What can hang from each mark:
k718: k686 k731
k686: k718
k374: k229 k384 k686
k65: k384 k731
k229: k374
k731: k65
k509: k686
k384: k65 k374

Every row comes from one small tree of marks. The marks that hang from a mark follow it in brackets, in the order of their numbers. Every link used is in the known rows. Which tree was each row made from?
Known rows:
k384[k65 k374[k229 k686]]: [ -9   8  26  16 -42   9   0  11 -27  12 -25 -31 -20 -42  11 -26  -5 -23]
k731[k65[k384[k374[k686[k718]]]]]: [  7 -17 -15  25 -42  15 -13 -11   3 -10 -31 -17   0  -7 -40 -10 -17 -26]
k718[k731]: [ 12  -3   8  -4  11   2   9  -1   7  -3  -1   4   4  17  -5   1 -27  -2]
k509[k686[k718[k731[k65]]]]: [ 27   1 -30   6  13  -9  -4 -13  34   1 -39  12   7  20 -15  10 -30  -4]
k686[k718]: [  9  -2 -23  -1   0  -4   0  -6  24   9  -6   6   2  15 -11  10   0  -2]
k65[k384 k731]: [  1  -6   0  10  -9  18  11  -6  -7  -3 -10  -4   0   8 -13   2 -24   3]
k731[k65[k384[k374[k229 k686[k718]]]]]: [  3  -8  -9  26 -50   9 -24  -4  -1  17 -37 -36  -6 -17 -30 -23 -14 -27]
k509[k686]: [ -1   7 -15   2   1  -7  -2  -2   4   0 -16   4   4  -4  10  -5   5   0]
k731[k65[k384[k374[k686]]]]: [ -1 -16   7  24 -40  19 -12  -5 -20 -20 -24 -23   0 -20 -29 -18 -20 -24]
k384[k65[k731] k374[k686]]: [ -3  -1  20  22 -30  25  21   4 -22 -15 -19 -10 -15 -23  10  -9  -9 -18]
k718[k686 k731[k65]]: [  8  -1  -1  16  12  -6   8 -10  11 -17  -9  -2  12  21 -11   4 -51  14]
k384[k374[k229 k686[k718]]]: [ -4  -1  -6  17 -41   2 -10   5   9  20 -10 -27  -5 -10   4 -26  18 -28]
k731[k65[k384[k374]]]: [  2 -25   3  13 -11  10 -16  -8 -24  -1 -22 -21   0  -8 -36  -9 -28 -16]
k229[k374[k384 k686[k718[k731]]]]: [ 35   4  -9  -9  -7  -9   5 -12  18  22 -13 -15 -10  -1  -1 -28 -18 -24]
k686[k718[k731]]: [ 21  -5 -15  -4  10  -2   9  -6  31   5  -7  10   6  32 -16   9 -26  -5]
k509[k686[k718[k731]]]: [ 19   1 -29  -1  11  -9   7  -8  36   4 -23  13   9  27  -6   3 -21  -5]
k374[k229 k686]: [ -8  19  11  11 -38   3  -7   8  -1   8  -9 -21  -8 -22  18 -22  14 -10]
k374[k384[k65[k731]] k686]: [ 10  14  12   8  -8  10  26  -3 -22  -2 -18  -8 -18 -30  14 -11 -23  -1]

Write each row's tree:
[ 25   4  -6   1 -28   3   4  -8  31   9 -18  -6  -7  10  -3 -13  -9 -26]	k229[k374[k686[k718[k731]]]]
[  5 -10  -2  17   1   1   7 -18   2 -18 -21  -9  14  23 -36   3 -74  15]	k718[k686 k731[k65[k384]]]
[ 19  13  -4  14 -27   2 -10  -1  29  11 -30 -13  -4   1  -8  -5 -23 -15]	k374[k229 k686[k718[k731[k65]]]]
[ 17 -21  -5  10 -11   3 -16  -8   3  30 -37 -28  -3  13 -41 -12 -50 -22]	k686[k718[k731[k65[k384[k374[k229]]]]]]
[ -5  -6  15  25 -49  13 -23   0 -24   8 -30 -41  -8 -31 -18 -30 -15 -25]	k731[k65[k384[k374[k229 k686]]]]
[ 19   6  -6  17 -39   8 -11  -9  21  11 -43 -21  -4   2 -33  -8 -44 -15]	k374[k229 k686[k718[k731[k65[k384]]]]]
[ -1 -17  11  23 -10  -1  -5  -9 -14  10 -22 -38   7  10 -27 -23 -66  -3]	k718[k686 k731[k65[k384[k374[k229]]]]]
[-13  -5  16  18 -51  12 -11   6 -24  10 -15 -39  -5 -24  -8 -35  -5 -27]	k65[k384[k374[k229 k686]]]
[ -5  -2  18  14 -32  16   9   3 -24 -14 -19 -12 -13 -29   0 -14  -8 -20]	k384[k65 k374[k686]]
[ 28  13  -6   2 -17   1  20 -13  -2  25 -31 -17 -29 -26   8 -17 -15 -14]	k229[k374[k384[k65[k731]] k686[k718]]]
[ 27 -14 -17   5   0   6  -4 -17  22   2 -34   1   4  24 -51  14 -59  -4]	k686[k718[k731[k65[k384]]]]
[  1  16   8   3 -18  -9  -7   5 -16  21  -3 -31 -10 -33  19 -36   4  -9]	k374[k229 k384 k686]
[ 31  -3  -8  10 -37  10  -9 -19  20   6 -45 -15  -8   4 -37 -10 -41 -24]	k229[k374[k686[k718[k731[k65[k384]]]]]]
[  9  -3   2  12 -30   4  -1   6  16  17 -12 -23  -1   7   1 -24  -9 -31]	k384[k374[k229 k686[k718[k731]]]]
[  1 -11  15  11  -1  15  19   0 -25   1 -16  -7 -14 -11   4   0 -20  -9]	k384[k65[k731] k374]
[ -6  -1  22   4 -13   1  -3   6 -30  30 -23 -28 -19 -30   3 -18 -15 -15]	k384[k65 k374[k229]]
[  6  23  19   9 -19   3  16   2 -26  21 -24 -27 -25 -40  25 -24 -20  -2]	k374[k229 k384[k65[k731]] k686]
[  0   7   4  23 -40  15  12   5  -2  20 -31 -23 -21 -18  10 -13  -6 -22]	k384[k65[k731] k374[k229 k686[k718]]]
[ -7 -14   8  26 -38  28  11   1 -17 -18  -9 -18   1  -5  -9 -21 -10 -21]	k65[k384[k374[k686]] k731]
[ 25  12  -7  -6 -19  -8   7 -14  -5  27 -33 -18 -27 -33  -1 -20 -13 -18]	k229[k374[k384[k65] k686[k718]]]
[ 37   8   0 -10  -9  -6  18 -13   5  23 -35 -13 -25 -17  -7 -21 -39 -20]	k229[k374[k384[k65] k686[k718[k731]]]]
[ 20   4  11 -18   9 -12   5 -10 -31  34 -25 -22 -29 -35   2 -20 -24  -8]	k229[k374[k384[k65]]]
